Known rows, with every way that one mark hangs from another:
(z_673 (z_657 z_473 z_667 (z_962 z_789) z_967)): [-0.84  0.69  2.59  1.93 -0.32  2.28 -1.56 -1.25  1.46 -1.79  2.12  2.00
  1.38 -0.73  2.60 -2.05  1.79  0.80 -0.62  0.31 -0.71  0.15 -1.12  0.38
  0.40 -0.46 -2.04  0.49  0.39 -0.81  0.39 -0.23 -1.38 -0.10]
(z_940 (z_657 z_667)): [-1.42 -1.38 -3.63 -0.67  3.93 -1.51  0.20  3.31  1.10 -0.85  0.40 -2.13
 -0.64 -0.87 -4.15  3.95  1.32 -0.32 -0.66 -1.18  1.06 -1.89  0.61 -0.02
 -0.91  0.13  1.24  0.58  3.45  1.96 -1.72 -2.48  1.97  1.33]
(z_667 (z_657 z_940)): [-0.12 -1.54 -2.14 -1.72  1.76  0.09  0.31  1.45 -0.15 -1.20 -1.02 -2.24
 -2.87  0.02 -2.93  1.31  1.39  1.23  0.70  0.48 -0.98 -3.04  2.23  1.75
  0.14  0.17  1.97 -1.56  3.40  1.47 -0.93 -1.43  0.68  1.47]
(z_657 z_473 z_673 z_962): [ 0.32  0.42  0.51  0.26 -1.36  0.02 -0.12  1.36 -0.52  1.70  0.03  0.09
 -0.76 -0.36 -0.16  1.10  1.89 -0.39  1.71 -0.47  0.15  1.50  0.30 -0.97
  0.20  0.84 -0.09  0.35  0.01  0.97  0.90 -1.65  1.46 -0.76]
(z_967 (z_657 z_473 z_667 z_940 z_962)): [-1.61  1.89  0.23  0.33 -1.67 -0.64  1.64 -0.76  0.57  1.47  2.29  0.02
 -1.41  2.16  1.59 -1.03 -0.66 -2.37  0.48 -1.99  0.53  2.93  0.56  0.53
  1.03 -0.21 -2.50 -0.68 -2.36 -2.11  0.91  0.61  0.33 -1.14]
(z_673 (z_657 z_940 (z_962 z_789))): [-1.73 -0.63  1.06 -1.13  0.50  2.33  0.02 -1.12 -0.04 -2.00  1.16  0.53
 -2.23  0.02  0.42  0.26  1.99  1.91  1.01 -1.61 -1.52 -0.85 -1.09 -0.13
 -1.68 -0.81  0.53 -0.36  2.63  0.84 -1.57 -0.37  1.02  0.51]
(z_967 (z_657 z_473)): [-2.45 -1.29 -2.97 -1.31  0.60 -0.01  0.96  1.53  0.36  1.83  2.39 -1.28
 -2.93 -0.29 -0.36  3.63  1.03 -0.11 -0.44 -1.93  1.40  0.01  1.59  1.22
 -1.87  0.60  0.91 -0.19  1.48  3.23 -2.17 -2.49  1.33  2.66]
(z_940 (z_657 z_473 z_667 z_673 (z_962 z_789) z_967)): [-0.73 -0.82  1.16  4.46  0.70 -0.05  0.50  0.56  1.12 -1.20  1.27  0.69
  4.54 -0.53  2.17 -2.17 -0.48  0.24 -1.94  0.98 -0.72  0.80 -1.91 -2.82
  1.63  0.46 -1.91  0.55 -2.35 -1.75  1.32  1.37 -1.47 -1.30]
(z_657 z_473 z_673 z_940 (z_962 z_789) z_967): [ 1.03 -0.02  3.54  3.04 -3.07  1.53 -0.03 -1.94 -0.17  0.11  0.02  1.04
  1.86 -0.28  2.94 -3.33 -0.71 -0.27  0.15  1.06 -2.77  1.63 -1.32 -2.80
  0.67  0.18 -0.61 -1.21 -2.62 -1.24  0.84  2.94 -1.20 -1.16]
(z_940 z_657): [-1.39 -2.67 -4.52 -1.69  3.59 -1.00  0.22  3.54  1.18 -1.43  0.61 -3.09
 -1.59 -1.39 -4.54  5.20  1.91  1.29 -0.68 -1.19  0.58 -2.39  1.08  0.40
 -2.61 -0.31  3.11  0.85  4.73  4.32 -2.92 -2.88  1.94  3.57]
(z_940 (z_657 (z_473 z_861) z_673 z_967)): [ 1.20 -2.17 -3.24 -0.39  1.97 -1.61 -0.59  1.08  0.60 -0.14 -1.40 -1.04
  2.27 -2.26 -1.07  1.80 -2.37  0.43 -2.51  2.04  2.32 -1.71 -0.42 -0.33
 -1.36 -0.34  2.27  1.27 -0.17  1.83 -0.83  0.14 -0.23  2.70]
(z_667 (z_657 z_473 z_673 z_962 z_967)): [ 0.79  0.03  0.95  1.58 -0.10 -0.04  0.15  1.12  0.82 -0.77 -0.75 -0.18
  1.93 -0.31  1.10 -2.09  1.21  1.73  0.64  2.77 -0.48 -0.38  0.33  1.06
  2.45  1.23 -0.62  0.69 -0.46 -0.77  2.50 -0.42 -2.35 -0.47]
(z_789 z_962): [-0.21  1.14 -1.45 -2.83  1.35 -0.30 -0.67  1.87 -0.56 -0.59 -1.04 -1.33
 -4.08 -0.99 -4.02  5.05  2.77 -0.68  0.99 -2.17 -0.94  0.03  2.10  1.30
 -1.78  0.09  1.62  0.19  5.57  7.11 -1.68 -4.28  2.72  2.24]
(z_940 (z_657 z_962)): [-1.28 -1.51 -3.75 -1.40  2.11 -0.39  0.85  2.69  1.49 -2.09  0.22 -2.77
 -0.75  0.18 -3.75  3.81  2.12  1.17  0.51 -1.10  0.46 -0.77 -0.02 -0.12
 -1.56 -0.16  1.91  1.69  3.67  2.86 -1.92 -2.06  1.55  2.80]
(z_657 z_667 z_673 z_967): [ 0.93  0.25  0.68  1.43  0.78 -1.08 -0.39  1.57 -0.91  1.55 -1.52  0.77
  0.97 -0.28 -3.00  0.16  0.43 -0.05  0.91  0.89 -0.27 -1.13  0.60 -0.23
  0.78  1.34  0.83 -0.46  0.35 -0.30  0.84 -0.32 -0.33 -3.06]
(z_673 (z_657 (z_473 z_861) z_667)): [ 0.04  0.31 -1.46 -3.45  1.62 -0.10 -2.72  0.28 -0.24  0.97  0.14  0.56
 -1.45 -1.54 -0.54  2.55 -0.18 -0.49 -1.57 -0.46  3.55 -2.11  0.71  1.77
 -1.84 -0.96  0.06  0.82  1.69  1.43 -1.38 -3.03  2.15  1.52]
(z_967 (z_657 z_473 z_667 z_673 z_940 (z_962 z_789))): [-2.09  0.29  1.87  2.87 -1.51 -0.07  2.51 -1.64 -1.02  1.99  2.65  1.24
  0.62  1.84  4.13 -2.77 -1.54 -1.13 -0.84 -2.03 -0.66  3.23 -1.03 -2.64
  1.02  0.83 -3.38 -1.33 -4.91 -3.78  1.52  1.64  0.42 -3.56]
(z_967 z_657): [-2.36 -2.01 -4.60 -1.95  2.07  0.13  1.60  2.01 -0.49  0.98  0.80 -1.71
 -3.85  0.17 -2.63  4.78  1.78  0.87  0.58 -2.37  0.95 -1.01  1.51  1.21
 -2.55  0.57  2.45  0.13  2.97  3.47 -3.00 -2.81  1.39  2.09]
(z_673 z_657): [-1.50 -0.90 -1.97 -3.27  2.82  0.93 -0.97  2.19  0.16 -0.74  0.73 -0.79
 -3.69 -1.76 -2.86  4.24  3.63  2.34  1.22 -1.22  1.12 -2.88  0.99  2.58
 -2.24 -0.40  2.32  0.53  5.16  3.53 -2.13 -3.87  1.74  1.87]

Rows:
[-0.71  0.22  0.88 -2.18 -0.35  0.58 -1.50  0.48  1.17  0.12  1.70 -0.37
 -2.78 -2.56  0.15  0.77  1.30  0.38 -0.13 -0.43  0.66 -1.77  0.95  2.71
 -1.17 -1.23  0.75 -1.03  2.31  1.33 -0.82 -1.11  1.55  1.69]
(z_673 (z_657 z_473 z_940))
[-0.59 -1.57 -1.20 -2.24  0.63  2.88 -1.94 -1.31 -0.63 -0.86  0.73  0.46
 -1.38 -0.97  1.74  2.18  0.55  1.17 -1.29 -1.28  1.29 -0.40 -1.28 -0.54
 -2.68 -0.98  0.44  1.81  2.09  2.95 -2.08 -2.17  1.45  3.55]
(z_673 (z_657 (z_473 z_861) (z_962 z_789)))
[-0.20  3.15  3.89  0.22 -1.74  0.22 -1.14 -1.10  2.18 -1.18  1.30  1.48
  0.79 -0.29  1.80 -3.31  0.24 -0.74  0.54  1.04 -0.01  0.35 -0.34  2.22
  1.92 -1.04 -2.19 -0.16 -0.61 -2.69  1.87  1.70 -1.61 -1.16]
(z_673 (z_657 z_473 z_667 z_940 z_962 z_967))
[ 2.09 -0.81 -0.65 -2.28 -1.08 -0.96 -1.10 -0.47 -1.79  2.85 -2.19 -0.43
 -1.21 -1.23 -0.75  1.49 -2.30 -1.50 -0.78  0.15  1.30 -0.46  0.71 -0.92
 -1.29 -0.47  1.51 -0.75 -0.77  0.92 -0.49 -0.07  2.54  0.70]
(z_657 (z_473 z_861) z_673 z_940)
[ 0.78  1.68  0.79 -0.64 -0.99 -0.58  0.06  0.29 -0.68 -0.04 -0.85 -0.60
 -1.57  1.96 -2.47  0.08  0.94 -1.65  2.37 -1.47 -0.65  1.25  0.90 -0.63
  1.08 -0.52 -0.45 -0.66  0.91 -1.03  0.21 -0.26  1.23 -1.96]
(z_657 z_667 z_940 z_962)
[ 1.48  1.01  0.71 -0.52 -1.87  0.57  0.39 -0.64  0.43 -1.03 -1.69 -0.79
 -0.56  1.05 -1.93 -0.43  0.68 -0.06  2.42  0.48 -2.05  0.47  0.35  0.28
  0.42 -0.40  1.47 -0.25  1.50  0.43 -0.63  1.68 -0.43  0.39]
(z_657 z_940 z_962 z_967)
[ 2.72  0.17  0.11 -0.65 -0.80 -0.73 -0.22 -1.56 -0.64 -0.94 -2.71  0.15
  2.41  0.25  1.81 -2.87 -2.92  0.42 -0.36  3.03  0.45 -0.29  0.07  0.83
  1.49  0.44 -0.27 -0.15 -2.60 -2.05  2.23  2.07 -2.46 -0.24]
(z_667 (z_657 (z_473 z_861) z_673 z_940 z_962 z_967))
[ 0.65 -0.63  0.96  1.18 -1.49  2.20 -0.13 -1.74 -0.39 -1.73 -0.79 -0.03
 -0.27  1.32 -0.52 -0.95  0.24  0.50  1.44 -0.57 -3.44  0.34 -0.45 -1.64
 -0.12 -0.71  1.60 -0.66  1.07  0.51 -1.49  2.01 -0.95  0.87]
(z_657 z_940 (z_962 z_789) z_967)
[ 0.91 -2.16 -3.30 -2.01  2.01 -0.95 -1.09  1.33 -1.57  1.26 -1.75 -1.01
 -0.59 -1.10 -0.67  2.04 -0.79  0.91 -1.23  1.50  2.09 -2.35  1.18  0.72
 -0.49  0.70  1.58  0.38  0.29  1.67 -0.16 -2.78  0.41  1.46]
(z_667 (z_657 (z_473 z_861) z_673))
[-1.64  0.36 -0.62 -0.19 -0.41 -0.76  1.11  0.04  0.09  2.66  2.49 -0.30
 -2.18  0.74  0.65  0.43 -0.68 -2.33 -0.82 -1.77  0.81  0.83  1.35  1.07
  0.09 -0.45 -1.19 -1.80 -1.47 -0.91 -0.02 -0.07  1.32 -0.52]
(z_967 (z_657 z_473 z_667 z_940))
[ 3.41  2.15  2.26  0.67 -2.63 -1.40 -0.77 -2.36 -0.98  1.51 -2.31  1.25
  2.48  0.63  1.32 -3.10 -3.40 -2.38  0.26  1.27  0.76  1.88 -0.18 -0.94
  2.13 -0.41 -1.55 -0.12 -3.96 -3.45  2.33  2.68 -0.93 -2.63]
(z_657 (z_473 z_861) z_667 z_673 z_940 z_962 z_967)
[ 1.34  1.36  2.23  0.68 -1.71 -0.63  1.10 -0.32 -0.52 -0.07 -1.91  0.11
  0.58  0.59 -0.99 -1.62 -0.09  0.09  2.25  1.41 -1.83  0.77 -0.15 -0.79
  0.81  0.37  0.83 -0.41 -0.47 -1.27  0.80  2.03 -0.88 -2.09]
(z_657 z_673 z_940 z_962 z_967)
[ 1.59  1.51  3.34  2.01 -1.89 -1.19 -0.41 -0.22  0.13  2.31 -0.22  1.05
  1.71 -0.82  0.58 -2.61 -1.43 -1.99  0.03  1.51 -0.70 -0.09  0.87 -0.49
  2.10  0.49 -1.11 -2.06 -2.44 -2.74  2.15  2.11 -0.55 -2.76]
(z_657 z_473 z_667 z_673 z_940 z_967)
[ 1.22  0.54  2.61  1.10 -2.11 -0.45 -0.48  0.00 -0.34  1.63 -0.60  0.38
  0.63 -1.31  0.00 -1.40 -0.91 -1.08  0.35  1.73 -1.06 -0.53  0.62 -0.10
  0.94  0.35  1.05 -1.74 -0.97 -0.42  0.68  2.05 -0.27 -1.09]
(z_657 z_473 z_673 z_940 z_967)
[-1.31  0.61 -0.60 -0.48 -1.92  0.11  1.72 -0.50  0.85  1.32  2.05 -0.82
 -2.34  1.39  1.26  0.37  0.04 -0.77  0.72 -1.74  0.26  2.21  0.47  0.91
 -0.23 -0.35 -0.51 -0.26 -1.08 -0.20 -0.39  0.40  0.85  0.88]
(z_967 (z_657 z_473 z_940 z_962))
[ 1.92 -0.32  1.04  2.13 -1.17  0.71 -0.85 -2.01 -2.17  1.16 -1.35  1.88
  3.31  0.85  2.35 -1.71 -2.43 -0.85 -1.09  0.66  0.33  1.52 -1.42 -2.86
  0.44  0.37 -1.12  0.92 -3.08 -1.06  0.61  1.00 -0.96 -1.48]
(z_657 (z_473 z_861) z_667 z_673 (z_962 z_789) z_967)
[ 1.75  2.67  1.99 -1.67 -1.21 -0.22 -1.87 -2.69  0.75 -0.62 -0.87  1.29
  1.26  0.07  1.77 -2.23 -2.43 -0.90 -0.35  1.22  1.72  0.06 -0.73  2.28
  0.58 -1.70 -1.30  0.81 -1.24 -2.40  0.92  1.93 -0.99 -0.17]
(z_673 (z_657 (z_473 z_861) z_667 z_940 z_962 z_967))
[-0.21  0.37 -0.42  2.14  1.96 -2.28  1.46  1.93  1.15 -1.47 -0.51 -0.44
  3.58  0.67 -1.68 -0.33  0.27  0.25  0.19  0.79  0.00  0.03 -1.02 -0.92
  1.04  0.98 -0.61  1.40 -0.54 -1.70  1.59  0.59 -1.31 -1.94]
(z_940 (z_657 z_667 z_673 z_962 z_967))
[-0.55 -0.36 -1.33  1.07  1.55 -1.44 -0.89  2.02  3.00 -1.04  1.30 -1.17
  2.06 -1.52 -1.48  0.83  0.33 -0.63 -1.95  0.73  0.65 -0.99  0.88  0.72
  0.32 -0.62  0.09  0.23  1.03  0.90 -0.32 -0.19 -0.69  1.88]
(z_940 (z_657 z_473 z_667 z_967))
[-0.17 -1.77 -0.10  2.12  1.66  1.34  0.87  0.38 -0.83 -2.57 -1.15  0.30
  1.74  0.66  0.37 -1.69  1.43  3.54  0.37  1.85 -2.30 -1.12 -0.60 -1.20
  0.81  1.40  0.38  0.40  0.44 -0.12  0.27 -0.20 -2.50 -0.70]
(z_667 (z_657 z_673 (z_962 z_789) z_967))
[ 0.96  1.99  1.17 -2.79 -0.82 -0.29 -1.60 -1.83  0.04  0.05  0.01  1.21
 -0.86  0.00  1.04 -0.53 -1.39 -1.40 -0.52 -0.38  2.01  0.56 -0.55  1.44
  0.09 -1.74 -1.79  0.45 -0.63 -1.54  0.45 -0.24  1.31 -0.24]
(z_673 (z_657 (z_473 z_861) z_667 z_940 z_962))
[-2.12  0.08 -1.85 -0.68  1.24 -1.29  1.89  0.45 -0.82  1.57  1.17 -0.56
 -2.86  1.45 -1.51  1.55 -0.13 -1.01  0.14 -2.14  0.43 -0.20  1.43  1.11
 -0.67  0.25 -0.02 -1.61 -0.06 -0.75 -0.93 -0.44  1.33 -1.34]
(z_967 (z_657 z_667 z_940))
[ 0.09 -0.14 -1.59 -0.86  0.04 -2.37  1.14 -1.08 -2.16  3.85  0.09  0.39
 -0.31  0.71  1.73  0.19 -3.48 -2.30 -1.94 -0.84  2.81  0.98  0.32 -0.07
 -0.68  0.49 -0.99 -1.08 -4.19 -2.19  0.63  0.56  1.47 -1.97]
(z_967 (z_657 (z_473 z_861) z_667 z_673 z_940))
[-0.40  0.88  0.25 -1.78  0.96  1.06 -0.17  0.60  1.22 -2.43 -0.34  0.28
 -0.55 -0.38 -1.08  0.84  3.08  2.51  1.92  0.36  0.11 -1.43 -0.17  2.44
 -0.87 -0.66  1.55  1.62  3.39  1.60 -0.95 -1.01 -1.20  1.13]
(z_673 (z_657 z_962 z_967))
[ 0.60 -0.84  2.78  2.96 -1.11  1.44  0.61 -1.47 -0.03 -1.61 -0.24  0.63
  2.42  0.22  3.48 -4.75 -0.62  1.45 -0.55  2.30 -2.63  0.25 -0.94 -1.02
  2.31  0.79 -1.41 -1.16 -2.19 -2.11  1.85  2.53 -2.79 -0.96]
(z_667 (z_657 z_473 z_673 z_940 (z_962 z_789) z_967))
[ 0.60  0.87  0.99 -0.33 -1.07 -0.47  0.87  0.45 -1.37  0.69 -1.25 -0.18
 -1.31  0.66 -1.61  0.11  0.66 -0.29  2.48 -0.48 -1.13  0.93  0.01 -1.38
  0.00  0.53  1.04 -0.65  0.02 -0.64  0.58  0.19  1.44 -2.04]
(z_657 z_673 z_940 z_962)
[-0.66  1.54  4.14  1.83 -1.56  2.15 -1.18 -2.05  1.30 -1.66  1.79  2.22
  1.69 -0.18  3.35 -4.22 -0.02  0.15 -0.72  0.21 -1.72  0.24 -1.45  0.41
  1.18 -1.02 -2.57 -0.74 -1.18 -2.39  0.82  2.15 -1.73 -1.00]
(z_673 (z_657 z_473 z_667 z_940 (z_962 z_789) z_967))
[ 1.19  0.02 -0.84  0.94  0.70 -2.43 -0.20  0.24  0.72 -0.46 -1.16  0.13
  4.40 -0.25  0.46 -0.36 -2.69 -1.11 -1.83  1.68  2.54  0.86 -0.97 -1.01
  0.67  0.03 -0.98  2.26 -2.45 -1.36  1.61  1.02 -1.25 -0.35]
(z_940 (z_657 (z_473 z_861) z_667 z_673 z_962 z_967))
[-0.71  0.14  0.44 -1.64  0.54  1.09 -1.75  0.94  2.13 -0.62  1.44  0.32
 -1.19 -2.77 -0.12  1.12  2.26  1.32 -0.14  0.97  0.79 -2.48  0.62  3.04
 -1.29 -0.50  1.30  0.43  3.10  2.82 -1.00 -1.23 -0.82  2.59]
(z_673 (z_657 z_473 z_967))
[ 0.50 -2.64 -2.21 -0.20  0.94  1.79 -0.57 -0.67 -2.11 -0.38 -1.21  0.08
  0.65  0.33  1.76 -0.01 -1.10  1.49 -1.48  0.64  0.49 -0.19 -0.74 -1.57
 -0.68  0.73 -0.13  1.13 -0.88  1.10  0.18 -1.82 -0.26  1.21]
(z_667 (z_657 (z_473 z_861) z_673 (z_962 z_789)))
[-2.19 -1.40 -1.71  0.11 -0.05  1.60  2.62 -1.52 -1.24 -0.42  1.35 -0.61
 -2.65  2.61  1.12  0.82  0.40  0.79  0.42 -2.98 -1.80  1.38 -0.56 -1.46
 -1.63 -0.19  0.14 -0.46 -0.01  0.31 -2.29  0.60  0.38  0.52]
(z_967 (z_657 z_940 (z_962 z_789)))
[ 0.25 -1.73 -2.09  1.53  0.86  0.40 -1.04 -1.16  1.03 -2.14 -0.17 -0.35
  3.34  0.15  0.98  0.02 -2.65 -0.25 -2.79  0.16  0.75  0.48 -1.73 -2.05
 -0.56 -0.98 -0.63  2.22 -0.56  0.17 -1.21  0.88 -1.16  2.85]
(z_940 (z_657 (z_473 z_861) z_667 (z_962 z_789) z_967))
[-2.19 -0.43 -2.44 -0.64  0.82 -0.73  3.09  1.38 -1.65  1.52  0.40 -0.29
 -1.48  1.67 -0.18  2.13  1.30  1.04  1.28 -1.88  0.86  1.36  0.14 -0.28
 -1.17  1.56  0.36  0.90 -0.50  0.13 -0.45 -1.58  0.49 -1.46]
(z_967 (z_657 z_673 z_962))
[ 1.06  0.99  4.71  4.25 -2.79  0.87 -0.04 -1.92 -0.58  0.55  0.34  2.00
  2.69  0.44  3.02 -4.85 -1.59 -1.60 -0.11  0.97 -2.57  2.34 -0.97 -2.58
  2.49  0.48 -2.55 -1.57 -3.86 -3.46  2.03  3.37 -1.45 -3.49]
(z_657 z_473 z_667 z_673 z_940 (z_962 z_789) z_967)
[ 1.56  2.46  3.16  1.75 -1.32 -1.10  0.72 -0.39 -0.66  0.32 -1.86  1.12
  1.89  1.30 -0.43 -2.97 -0.58 -0.78  2.14  0.87 -1.13  1.12 -0.52 -1.10
  2.20  0.44 -1.11 -1.06 -2.00 -3.27  2.27  2.20 -1.29 -4.30]
(z_657 z_667 z_673 z_940 z_962 z_967)
